Each row comes from the steps of one path. Every step used is in the known rows, and no mark comes twice. Write the path behind each row, first mark first.
Known rows
lolakat, duli, voguv, ferim: [0.64,1.84,-1.43,0.38,-1.38,2.39,-2.19,1.04,-2.47,-0.78,0.35,0.52,-1.45,-0.66,-0.72,-1.03,-2.08,-1.83,-0.12,0.95,-2.62,0.93,-1.40]
sututo, lolakat: [0.09,-1.66,0.51,1.06,0.46,1.46,-0.11,0.33,0.89,1.34,0.36,0.67,0.62,-0.36,1.60,1.22,-0.69,-0.28,0.18,-0.48,-3.58,1.66,-0.79]
lolakat, duli, voguv, ferim, veze: [0.12,2.80,0.25,0.82,-3.65,3.05,-1.75,1.28,-1.33,-1.61,2.09,0.91,-0.32,1.57,-0.71,-2.09,-1.13,-2.52,-1.71,2.72,-1.54,0.26,0.77]
veze, lolakat, duli, voguv, ferim: [0.03,1.45,0.69,0.35,-1.33,1.29,-3.14,0.87,-1.84,-1.39,-1.14,0.76,-1.49,0.02,-1.20,0.37,-2.16,-1.82,-0.06,1.02,-2.44,-0.22,0.39]
voguv, ferim, veze, lolakat: [-1.62,0.04,3.69,0.43,-2.36,-0.01,-2.86,0.48,0.55,-1.90,-0.82,1.06,1.43,2.44,-1.07,-1.29,-0.71,-0.53,-0.74,2.31,0.81,-2.23,4.33]
veze, ferim: [-0.04,1.44,-0.23,1.42,-0.69,-0.12,-0.98,0.09,2.02,-1.18,0.73,1.00,0.23,1.02,0.55,-2.66,0.65,0.80,0.22,0.27,-2.53,-0.03,1.23]
veze, lolakat, duli: [-0.50,0.18,1.68,0.39,-1.58,-0.82,-0.06,-0.11,1.99,-1.33,0.20,-0.47,-3.07,1.55,-0.22,2.80,0.19,-1.34,-1.03,0.12,1.20,-0.85,-1.32]
ferim, lolakat, duli: [-0.85,1.44,-1.33,0.64,-3.33,-0.58,0.71,-0.20,-0.36,0.62,3.54,-0.80,-1.56,1.21,-0.90,5.42,0.08,-0.34,-1.24,0.66,1.87,1.01,-1.92]
lolakat, duli, veze: [1.20,3.36,-1.68,0.59,-2.69,1.87,0.83,-0.21,1.53,-0.82,1.64,-0.94,-1.49,-0.26,-0.39,-2.37,-0.68,-1.53,0.46,0.42,-0.42,-0.43,-0.96]
sututo, veze, voguv: [-1.81,-0.30,-2.02,-1.09,-1.60,0.93,-0.51,-0.35,-0.64,-0.12,0.62,2.40,-1.55,0.34,1.83,-2.37,0.83,-0.29,-0.91,-1.65,-0.26,0.26,0.16]
duli, voguv: [1.22,1.90,0.52,0.36,0.53,1.13,-0.96,0.54,-2.08,0.25,-1.37,0.65,0.62,-0.61,-0.87,0.84,-1.20,-1.23,-0.10,0.69,-2.86,0.95,0.41]
veze, voguv, ferim, lolakat, duli: [-1.69,1.12,-3.13,-0.16,-4.25,0.71,-1.51,0.33,-1.68,0.53,3.47,0.40,-1.51,1.60,-0.83,2.12,-0.11,-0.08,-0.56,-0.54,0.32,0.18,-0.52]
sututo, voguv, ferim, veze, lolakat, duli: [-1.08,-0.55,1.07,1.12,-4.23,0.83,-1.32,0.48,1.60,-3.49,2.27,0.80,-3.80,3.54,-0.07,-0.68,0.52,-1.87,-2.27,1.53,1.75,-1.07,-1.62]
lolakat, duli: [0.23,0.54,-1.28,0.22,-1.72,0.45,1.03,0.11,1.19,-0.84,2.20,-0.69,-3.20,0.58,0.54,0.95,0.50,-1.42,-1.05,-0.07,0.60,0.52,-3.08]
veze, ferim, lolakat, duli: [-0.76,2.64,-1.52,1.85,-3.91,-0.60,-0.21,-0.09,1.48,-0.32,4.16,-0.06,-1.75,2.13,-0.53,3.47,0.61,0.21,-1.01,0.94,-0.14,0.96,-0.90]
ferim, voguv: [0.64,1.66,-0.14,0.10,-2.45,0.00,-0.33,0.45,-1.72,0.32,1.27,-0.49,0.38,2.48,-0.24,3.81,-0.61,-0.85,0.43,0.24,-1.86,-0.22,3.63]
lolakat, duli, voguv: [1.40,2.63,-0.63,0.51,-0.94,1.63,0.02,0.66,-0.94,-0.39,0.54,0.08,-2.13,-0.05,-0.40,1.59,-0.75,-2.40,-0.90,0.62,-2.20,1.55,-2.47]
veze, lolakat, duli, voguv: [0.73,2.20,1.85,0.54,-0.86,0.43,-0.96,0.53,-0.34,-0.98,-1.25,0.24,-2.11,0.70,-1.04,3.26,-0.90,-2.37,-1.05,0.82,-1.78,0.12,-0.61]
duli, voguv, ferim, veze, lolakat: [-0.80,1.44,4.09,0.64,-1.92,0.79,-3.43,0.90,-1.07,-1.53,-1.72,1.56,1.80,1.94,-1.73,-0.52,-1.56,-1.42,-0.71,2.90,-1.22,-1.47,4.60]

Write each row's path
[1.80,4.56,-1.37,2.76,-5.00,2.41,-0.66,0.63,2.30,-0.54,3.58,0.06,-0.35,3.00,1.20,0.38,-0.99,-1.55,1.22,0.38,-7.10,0.57,3.37]
sututo, lolakat, duli, veze, ferim, voguv
[-1.98,-0.76,2.87,-0.11,-0.69,-1.46,-1.52,-0.69,0.53,-1.14,-1.53,1.62,-1.46,0.24,0.66,1.09,-0.72,-0.37,-1.05,0.82,1.88,-0.56,1.38]
sututo, veze, lolakat
[1.24,4.55,-1.75,2.00,-3.01,1.64,-0.34,-0.15,3.51,-2.07,2.27,0.08,-1.22,0.77,0.23,-4.68,0.08,-0.66,0.73,0.61,-2.93,-0.51,0.13]
lolakat, duli, veze, ferim
[-1.39,2.29,-2.78,-0.33,-3.40,1.29,-2.82,-0.02,-3.05,1.29,1.19,0.98,2.83,0.45,-2.14,-0.94,-1.31,1.26,1.60,-0.25,-0.73,-1.21,4.37]
duli, veze, voguv, ferim, lolakat
[-1.31,0.97,-2.06,0.54,-3.84,0.26,-1.19,0.18,-1.69,0.30,3.49,-0.40,-1.46,0.77,-1.03,3.47,-1.06,-0.18,-0.50,0.90,1.50,0.83,-1.16]
voguv, ferim, lolakat, duli
[0.71,0.66,-1.26,1.14,-1.28,3.36,-2.27,1.28,-1.88,-0.01,0.74,1.04,-1.35,-0.72,0.64,-0.15,-2.47,-2.08,0.13,0.52,-5.37,2.13,-1.78]
sututo, lolakat, duli, voguv, ferim
[0.70,3.19,-0.30,1.43,-3.01,-0.07,-1.21,0.56,0.32,-0.62,1.93,0.29,0.46,3.40,0.25,1.33,-0.07,-0.17,0.40,0.56,-4.12,-0.30,4.62]
veze, ferim, voguv
[-2.72,0.86,-3.56,-0.22,-5.22,0.94,-1.58,-0.13,-2.05,0.08,4.10,1.52,-2.80,0.98,0.30,1.87,-0.50,-0.44,-1.47,-0.06,1.53,1.01,-0.97]
sututo, veze, voguv, ferim, lolakat, duli
[1.82,5.78,-1.72,1.87,-5.08,1.49,-0.62,0.35,1.59,-1.48,3.30,-0.46,-0.96,3.24,0.02,-0.40,-0.62,-1.38,1.00,0.88,-4.22,-0.61,3.79]
lolakat, duli, veze, ferim, voguv
[1.27,1.99,-1.48,1.45,-2.30,3.06,0.67,0.07,2.43,0.19,2.10,-0.36,-1.18,-0.44,0.93,-1.45,-1.17,-1.79,0.74,0.04,-3.25,0.83,-1.57]
sututo, lolakat, duli, veze
[0.59,3.12,-3.14,-0.30,-2.88,2.40,0.48,0.01,1.18,-0.50,1.43,0.25,-1.57,0.83,0.20,-3.69,0.72,-1.26,0.60,-1.80,-1.83,-1.18,0.17]
lolakat, duli, veze, voguv
[0.09,1.86,2.73,0.25,-0.70,-0.29,-1.30,-0.49,1.25,-0.78,-2.48,-0.02,1.22,0.17,-1.65,-1.22,-1.10,-0.26,1.35,0.67,-0.19,-2.52,3.86]
duli, veze, lolakat
[-0.75,1.14,-0.28,-0.43,-2.64,1.56,-0.12,0.51,0.67,-0.42,1.44,1.35,0.85,3.06,0.30,-2.66,1.89,-0.70,-1.26,-0.34,-0.70,-1.37,2.53]
ferim, veze, voguv
[-0.74,1.10,2.81,0.80,-3.48,-0.22,0.05,0.26,2.72,-2.01,1.54,-0.04,-2.16,3.22,-0.35,1.54,0.90,-2.03,-2.28,1.64,1.81,-1.24,0.16]
ferim, veze, lolakat, duli
[0.27,4.11,-1.79,0.90,-4.06,0.96,0.52,-0.44,0.11,0.57,2.95,-1.07,-0.34,0.32,-1.61,1.79,-0.96,-0.71,0.33,1.14,1.01,-0.08,0.04]
ferim, lolakat, duli, veze
[-1.29,0.81,2.16,0.69,-3.78,0.54,-1.64,0.58,1.72,-2.45,1.59,0.27,-1.98,2.88,-0.51,-0.20,-0.26,-1.88,-1.88,1.88,1.20,-1.52,0.99]
voguv, ferim, veze, lolakat, duli
[0.33,1.59,0.46,1.64,-3.39,4.08,-1.92,1.64,-0.60,-0.86,2.49,1.47,-0.01,1.38,0.54,-1.05,-1.50,-2.79,-1.53,2.50,-4.16,1.51,0.05]
sututo, lolakat, duli, voguv, ferim, veze
[0.47,1.19,-0.45,0.12,-0.04,1.95,-3.00,0.90,-3.42,-0.29,-1.25,1.08,0.88,-1.18,-1.01,-1.76,-2.32,-0.81,0.69,0.94,-3.27,0.48,1.22]
duli, voguv, ferim
[-2.14,0.25,-2.21,-0.55,-2.61,0.20,-2.68,0.27,-3.43,1.40,1.36,1.21,1.89,1.01,-1.50,1.60,-0.60,1.34,0.67,-0.49,-0.33,-0.40,2.82]
veze, voguv, ferim, lolakat
[-1.11,1.39,-0.43,1.37,-1.64,0.01,-1.29,-0.46,1.75,-1.75,1.59,2.33,-1.48,0.33,1.94,-3.29,0.14,0.44,-0.92,0.77,-1.29,1.19,0.23]
sututo, veze, ferim
[0.50,4.42,-0.82,1.87,-2.96,0.56,-1.10,0.48,-0.93,0.04,2.24,0.62,-0.81,1.23,-1.26,3.85,-0.54,-0.98,-0.87,1.55,-2.71,1.73,-0.55]
veze, ferim, lolakat, duli, voguv
[-1.07,-0.54,-2.44,-0.94,-1.04,1.57,-2.55,0.62,-1.82,-0.17,-0.10,1.46,0.21,0.33,0.08,-3.86,-0.21,0.33,0.70,-1.81,-2.24,-1.05,1.94]
veze, voguv, ferim
[-0.15,3.59,-2.40,0.87,-4.44,1.70,-1.09,-0.16,-0.97,0.12,2.88,-0.64,-0.08,-0.10,-1.78,-0.14,-1.92,-0.38,0.96,1.38,0.51,-0.38,0.71]
voguv, ferim, lolakat, duli, veze
[0.28,-0.61,-0.92,1.30,-1.46,1.83,1.04,0.43,2.03,0.28,2.50,-0.05,-2.60,0.38,2.06,2.18,-0.10,-1.62,-0.85,-0.61,-2.65,1.99,-3.90]
sututo, lolakat, duli
